Known rows, with every way that one mark hangs from another
{Z_285 {Z_309 {Z_870 Z_354}} Z_619}: [-0.04 -1.13  0.65 -1.40 -0.99  0.85 -1.26 -2.96  2.27  0.92  1.50  0.11
 -1.54  1.49  0.99 -0.21 -0.11 -1.55  0.15 -1.23  2.00  1.99  0.22]
{Z_285 {Z_309 Z_737 {Z_870 Z_354}} Z_619}: [-0.82 -1.67  0.76 -2.14 -1.05  2.42 -1.48 -3.25  0.75 -0.07  1.59 -0.40
 -0.56  0.88  0.65 -0.87  0.40 -1.58  0.98 -2.22  1.56  2.58  0.91]
{Z_285 {Z_309 Z_737}}: [ 0.13  0.77  0.93 -1.59 -0.70  1.43 -0.60 -0.88 -0.97 -0.18  1.14  0.08
  1.39  0.32  0.62 -0.86 -0.49 -1.10  1.09  0.03 -1.44  0.94  2.01]
{Z_619 {Z_309 Z_870}}: [ 1.15  1.60 -0.46 -1.40  2.42  0.68  0.20 -0.06 -0.27 -0.54 -0.88  1.44
 -2.19  0.98 -0.45  1.68  0.62 -2.74  1.22  1.01  0.59  1.85 -1.33]
{Z_619 Z_309}: [ 0.92  2.32  1.01 -0.80  0.69 -0.60 -0.01  0.49 -0.33 -0.28  0.10  1.14
 -0.29  0.94 -0.66  1.41 -0.21 -1.81  0.19  2.16 -0.85  0.64 -0.06]
{Z_619 {Z_309 Z_11 Z_737 Z_870}}: [ 0.19 -0.73 -1.57 -2.42  2.93  1.50 -0.37  0.90 -0.40 -1.63 -0.53  0.85
 -1.47  1.16 -0.48 -0.29  2.20 -3.23  2.11 -0.90  0.64  2.18 -0.62]
{Z_829 Z_354}: [-0.53  0.83  0.79  0.31  0.13 -0.44  0.08  1.61  0.02 -0.83  0.02  1.96
  0.36  0.92  1.35 -0.24 -0.82  0.50 -0.41  2.24  0.91 -0.83 -1.60]
{Z_11 Z_829}: [ 0.67  2.43  0.22  1.86  0.70  0.96  1.97  0.98 -0.70  1.43 -0.81  0.47
  0.45 -0.40 -0.43 -0.02 -1.60  1.27 -0.14  1.33 -2.98 -1.31  0.21]
{Z_737 {Z_309 {Z_870 Z_354}}}: [ 0.14 -0.54 -0.19 -1.67  0.45  0.79 -0.90 -0.26 -0.24  0.78 -2.51  0.20
 -1.08  0.47  0.53  1.88 -0.79  0.88  1.39  0.23  0.59  1.00 -1.12]
{Z_737 Z_309}: [ 1.37  0.83  0.50 -1.91 -1.46 -0.35 -0.76  0.95 -1.67  1.57 -1.05 -0.02
  0.90  0.60  0.38  1.68 -1.91  1.26  0.19  2.51 -1.73 -0.06  1.12]
{Z_285 Z_309}: [ 0.99  1.29  0.84 -0.86 -0.68 -0.02 -0.39 -0.60  0.53  0.79  1.04  0.47
  0.49  0.95  0.89 -0.08 -1.07 -1.00  0.24  1.13 -1.00  0.35  1.34]
{Z_309 Z_737}: [ 0.14  0.96  0.96 -0.28  0.08  1.47  0.74  1.07 -2.85 -1.10  0.24  1.10
  0.89 -0.84  0.03 -0.34 -0.70  0.32  0.72  0.98 -2.28  0.52  0.58]
{Z_285 Z_619}: [ 1.34  0.47  1.46 -0.47 -1.98 -0.45  0.17  0.20 -0.78  0.81  2.14  1.08
 -0.06  0.36  0.39  0.30 -1.54  0.48 -1.65  2.13 -1.21  0.50  1.01]
{Z_619 {Z_309 Z_11 Z_870}}: [ 1.00 -0.20 -1.62 -1.72  2.89  0.01 -0.17  1.17  1.17 -0.77 -0.61  1.31
 -2.42  1.81 -0.11  0.58  1.63 -3.11  1.17  0.11  1.02  1.64 -1.24]
{Z_354 {Z_829 Z_11}}: [-0.22  0.16  1.43  3.35 -1.84  0.01  0.69  0.68  1.60 -0.37  0.58  0.46
  0.36 -0.66  1.02  1.29  1.18  1.08 -1.24  0.77 -0.33 -1.81 -1.02]
{Z_737 {Z_309 Z_11} {Z_870 Z_354}}: [-0.93 -1.78  0.64 -0.92 -2.80 -1.69 -1.57  0.32  0.91  1.04 -0.73 -2.24
  2.28 -0.01  1.23  1.03 -1.15  1.89 -0.14  0.80 -0.24 -0.77  0.81]
{Z_870 {Z_354 {Z_829 Z_11}}}: [-1.95 -0.50  2.39  4.18 -1.65 -0.12  0.28  0.02  2.86 -0.96 -0.06  0.37
  0.02 -0.65  0.82  1.17  1.41  1.63 -0.90 -0.59  0.52 -1.62 -2.17]
{Z_829 Z_11 {Z_354 Z_870}}: [-0.33  0.02  0.61  3.71 -0.85 -1.72 -0.28  1.01  2.11 -0.53  1.43  1.47
  1.49  2.04  1.08 -0.10  2.41  1.29 -0.62  0.83  3.40 -1.16 -1.35]
{Z_737 {Z_309 Z_11 Z_619} Z_870}: [ 0.62 -0.43 -0.61 -1.87 -2.42 -3.01 -1.11  0.02 -1.80  0.91  0.28 -2.01
  1.94 -1.16  0.24  0.68 -1.75  1.24 -1.55  1.37 -0.03 -0.76  1.57]
{Z_11 {Z_829 Z_354}}: [-0.57  1.78  0.19  1.73  0.61  0.76  1.28  1.16  0.38  0.70 -0.81  0.78
  0.82  0.51  0.32 -0.79 -1.08  1.25 -0.28  1.45 -0.50 -1.93 -1.14]
{Z_309 {Z_11 {Z_829 Z_354}} Z_619}: [-0.74  0.39 -1.37  1.41  1.46 -1.71  0.90  1.41  0.36 -0.17 -0.01  0.84
 -0.29  0.02 -0.51 -2.34 -0.08  0.67 -1.59 -0.14  1.22 -2.09 -1.34]
{Z_354 Z_829 Z_870}: [ 2.73  1.65  1.21  4.93 -0.12 -0.70  1.66 -1.26  0.96  0.60  0.91  0.62
 -0.67 -1.11 -0.91  1.48  0.94  0.94 -1.80  0.38 -0.06 -1.94  0.92]
{Z_737 Z_309 {Z_870 Z_354}}: [-0.78  0.02  1.85 -0.66 -3.19 -1.05 -1.26 -0.87 -0.51  1.14 -1.02 -2.05
  2.54 -0.82  1.01  2.13 -2.21  2.31 -0.10  1.66 -0.67 -0.53  0.80]

Rows
[-0.07 -0.33 -2.99 -0.02  3.48  1.54  1.66  0.24 -2.25 -1.01 -0.81  0.32
 -1.67 -1.57 -1.50 -2.26  0.98 -0.51  0.65 -2.63  0.19  0.43 -0.89]  {Z_309 {Z_11 Z_829} Z_619 Z_737 Z_870}
[ 1.46  0.68  1.20  5.89 -1.44 -0.99  0.97 -0.69  2.26  0.28  1.45  0.25
  0.44 -0.41 -0.16  1.46  2.63  1.39 -1.62 -0.18  0.97 -2.11  0.23]  {Z_354 {Z_829 Z_11} Z_870}
[ 0.53  0.85 -1.15  0.06  0.60 -1.29  0.19 -0.74  1.03  1.07  0.98 -0.56
 -0.02  0.50 -0.58 -2.16 -0.32 -0.80 -0.79 -1.05 -0.33 -0.90  1.31]  {Z_285 {Z_309 {Z_11 Z_829} Z_619}}
[ 0.71  2.16  0.03  3.83  1.00 -0.04  1.49  0.10  0.82  1.28 -0.19  0.62
  0.78  0.80 -0.64 -0.70  0.10  1.56 -0.58  0.68  0.63 -2.15 -0.10]  {Z_11 {Z_829 {Z_354 Z_870}}}
[-1.22 -1.02  0.20  0.28 -2.39 -0.76 -0.80  0.02  1.23  2.26 -1.48 -3.19
  2.75 -0.21  0.51  0.52 -1.38  2.56 -0.04  0.07 -1.10 -1.70  1.09]  {Z_737 {Z_309 {Z_11 Z_829}} {Z_870 Z_354}}
[ 0.49  0.95 -1.33  1.50  1.44 -1.58  1.69  1.22 -0.64  0.35  0.09  0.45
 -0.65 -0.88 -1.35 -1.66 -0.64  0.63 -1.37 -0.30 -1.00 -1.39 -0.11]  {Z_309 {Z_11 Z_829} Z_619}
[-1.68  0.88  2.57  0.93 -1.49  0.74 -0.49 -2.05  0.07 -1.61  0.20 -1.62
  1.45 -1.60 -0.72  1.49  0.79 -0.96  0.06 -0.28 -0.13 -0.32  0.20]  {Z_619 {Z_309 {Z_737 {Z_870 {Z_354 Z_829}}}}}
[-1.86 -0.70  1.03 -0.62 -0.45 -0.25 -1.05  0.00  0.39 -1.77  0.59 -1.10
  1.60  0.11 -0.31 -0.24  1.14 -1.36  0.82 -0.47  0.05  0.74  0.40]  {Z_619 {Z_309 Z_11 {Z_737 {Z_870 Z_354}}}}
[-1.30 -0.91  2.51 -1.38 -4.33  0.58 -1.82 -3.40  0.23  0.36  3.14 -2.21
  2.69 -0.17  1.04 -0.79 -0.90 -0.28 -0.45 -0.66  0.15  1.12  2.87]  {Z_285 {Z_309 {Z_737 {Z_870 Z_354}}} Z_619}
[ 0.99 -0.27 -1.06 -1.12 -0.55  0.01 -0.23  1.79  0.06  2.57 -1.52 -1.00
  1.14  1.16 -0.07  0.20 -1.03  1.50  0.30  1.01 -2.13 -1.26  1.40]  {Z_737 {Z_309 {Z_11 Z_829}}}
[ 0.32 -0.90  0.53 -2.50 -1.21 -0.03 -1.20  0.32 -0.14 -0.47  2.48  0.11
  0.35  1.66 -0.67 -0.64  0.94 -2.01 -0.35  0.43 -0.25  1.49  1.77]  {Z_285 {Z_619 {Z_309 Z_11 Z_737}}}
[-0.79 -1.31 -1.74  1.74  3.08  1.42  1.32  1.06  2.42  0.21 -2.05  0.58
 -2.24  0.34 -0.01 -1.09  0.81  0.25  1.20 -2.12  0.23 -0.17 -2.23]  {Z_309 {Z_11 Z_829} {Z_870 Z_354}}
[-1.33  0.08 -0.26  0.13  2.56  1.07  0.73 -1.39 -2.65 -2.75 -0.85  1.36
 -2.15 -2.30 -1.12 -0.61  0.43 -0.25  0.86 -2.31  1.52  1.64 -2.23]  {Z_309 Z_619 Z_737 {Z_870 Z_354}}
[ 0.81  1.42  0.60 -1.62 -2.87 -2.47 -0.73 -1.20 -3.14  1.05 -0.08 -1.92
  2.10 -2.03 -0.02  1.81 -2.70  1.66 -1.49  2.28 -0.49 -0.67  1.49]  {Z_737 {Z_309 Z_619} Z_870}
[ 0.57  0.21 -0.74  0.05  0.23  0.26  0.09  0.35  2.26  1.88  0.62 -0.59
  0.62  1.56  0.49 -1.73 -0.18 -0.80  0.39 -0.42 -1.44 -0.72  1.65]  {Z_285 {Z_309 {Z_11 Z_829}}}
[-1.90  0.18  2.13  0.95 -1.57  0.83  0.26 -0.52 -1.86 -1.51  0.32 -0.79
  2.25 -2.13  0.53  0.08 -1.02  1.33  0.45  0.13 -1.41  0.09  0.18]  {Z_309 {Z_737 {Z_870 Z_354}}}
[ 1.12 -0.61 -2.50 -0.41  3.10 -1.15  1.03  0.87 -0.90 -1.26 -0.12  1.82
 -3.16 -0.69 -0.19 -0.82  0.54 -1.13 -0.43 -0.75  1.60  0.92 -1.84]  {Z_309 Z_11 Z_619 Z_870}
[-0.68 -1.43 -1.65  0.56  3.12 -1.23  0.64  0.29  0.50 -1.93 -0.74  1.69
 -3.47 -0.73 -0.33 -0.89  0.88 -0.52 -0.13 -2.06  2.62  0.90 -2.90]  {Z_309 Z_11 Z_619 {Z_870 Z_354}}
[ 1.28 -0.95 -2.59 -1.75  1.30  1.24  0.03  1.32  0.25  2.47 -2.53 -0.77
 -0.67  1.08  0.21  0.39 -0.24  0.62  1.31 -0.19 -0.70 -0.14  0.12]  {Z_737 {Z_309 {Z_11 Z_829} Z_870}}
[-0.34  0.58  0.76  0.86  1.90  0.91  0.07 -1.64  2.08 -1.18 -1.40  0.65
 -2.86  0.05 -0.70  2.07  1.55 -2.14  0.63 -0.76  1.66  0.54 -2.37]  {Z_619 {Z_309 {Z_870 {Z_354 Z_829}}}}
[-0.04 -2.57 -0.89 -0.59  0.32  0.65 -1.02  0.06  2.19  0.62 -2.24 -0.61
 -1.69  0.34  0.66  1.39  0.84  0.49  0.54 -1.28  1.44 -0.44 -1.21]  {Z_737 {Z_309 Z_11 {Z_870 {Z_354 Z_829}}}}
[ 1.36 -1.02 -2.55 -2.81  1.26 -1.20 -0.73  0.50 -1.39  0.44 -1.37  0.21
 -1.78  0.08 -0.18  0.49 -0.20 -0.20  0.01 -0.12  1.34  0.76 -0.50]  {Z_737 {Z_309 Z_11 Z_619 Z_870}}
[-2.20 -0.42  2.61  4.15 -3.22 -0.79  0.20 -0.94  2.24 -0.65  0.64 -1.47
  1.81 -1.93  1.39  1.67  0.46  2.03 -1.32  0.00  0.38 -1.92 -1.17]  {Z_737 {Z_870 {Z_354 {Z_829 Z_11}}}}
[-2.15 -1.14  0.41  0.70 -0.62 -1.49  0.08 -0.35 -1.66 -2.46  1.09 -0.89
  1.26 -2.49 -0.41 -1.65  0.00  0.79 -0.91 -1.47  0.49 -0.20 -0.05]  {Z_309 Z_11 Z_619 {Z_737 {Z_870 Z_354}}}
[ 1.07 -0.48  0.46 -1.91 -1.19 -1.32 -1.01  0.45  1.13  0.42  2.32  0.55
 -0.47  2.27 -0.38  0.07  0.43 -1.96 -1.20  1.40  0.19  1.10  1.25]  {Z_285 {Z_619 {Z_309 Z_11}}}
[-0.34  1.76  1.46 -1.23 -0.90  0.42 -0.35 -0.71 -2.06 -1.11  0.65 -0.89
  2.01 -0.70 -0.45  0.99 -0.20 -1.51  0.62  1.45 -1.21  0.79  1.17]  {Z_619 {Z_309 {Z_737 Z_870}}}
[ 0.88  0.33 -1.51 -1.12 -0.19 -1.57 -0.12  0.71 -1.15  1.96 -1.08 -0.92
  0.50 -0.05 -1.12 -0.32 -1.17  1.42 -0.84  0.40 -0.97 -1.32  1.15]  {Z_737 {Z_309 {Z_11 Z_829} Z_619}}
[ 0.02 -1.03 -2.55 -0.11  3.14  3.16  1.54  1.50 -0.77 -0.24 -1.38  0.28
 -0.89 -0.30 -0.26 -1.81  1.09 -0.37  1.97 -2.06 -1.21  0.55 -0.50]  {Z_309 {Z_11 Z_829} Z_737 Z_870}
[ 0.11  0.05 -0.59 -1.69  0.72 -0.63 -0.81 -1.33 -1.50  0.14 -2.16  0.17
 -1.76 -0.75 -0.62  1.46 -0.91  0.73  0.33 -0.39  1.78  0.89 -1.39]  {Z_737 {Z_309 Z_619 {Z_870 Z_354}}}
[ 0.05 -0.19  0.07 -1.44 -0.83  0.83 -0.44 -0.05  0.11  0.63  1.72 -0.76
  0.74  1.51 -1.33 -1.01  0.73 -1.40 -0.21 -0.18 -1.07  0.62  1.95]  {Z_285 {Z_619 {Z_309 {Z_11 Z_829} Z_737}}}
[-0.53 -2.02 -1.18  0.54  2.67  0.43  0.47  1.41  1.90 -1.11 -1.18  1.60
 -2.70  0.62  0.84 -0.47  1.01 -0.46  1.09 -1.37  1.26  0.99 -2.56]  {Z_309 Z_11 {Z_870 Z_354}}
[ 0.26 -1.85 -1.98 -1.33  2.67  2.22  0.64  1.82 -1.20 -1.62 -0.46  1.29
 -1.41 -0.04  0.59 -1.18  1.30 -1.11  1.76 -1.23 -0.20  1.61 -0.76]  {Z_309 Z_11 Z_737 Z_870}
[-0.46  0.40 -1.35  0.73  1.49  0.12  1.40  0.88 -2.31 -0.77  0.21 -0.01
  0.40 -1.50 -1.66 -2.55  0.10  0.61 -0.37 -1.45 -1.51 -0.83  0.59]  {Z_309 {Z_11 Z_829} Z_619 Z_737}
[ 0.46 -0.31  1.43 -2.49 -2.89  1.17 -1.30 -1.97 -0.66  0.66  3.11 -0.47
  1.44  0.89  0.48 -1.09 -0.75 -1.16 -0.21  0.09 -0.75  1.44  3.17]  {Z_285 {Z_309 Z_737} Z_619}
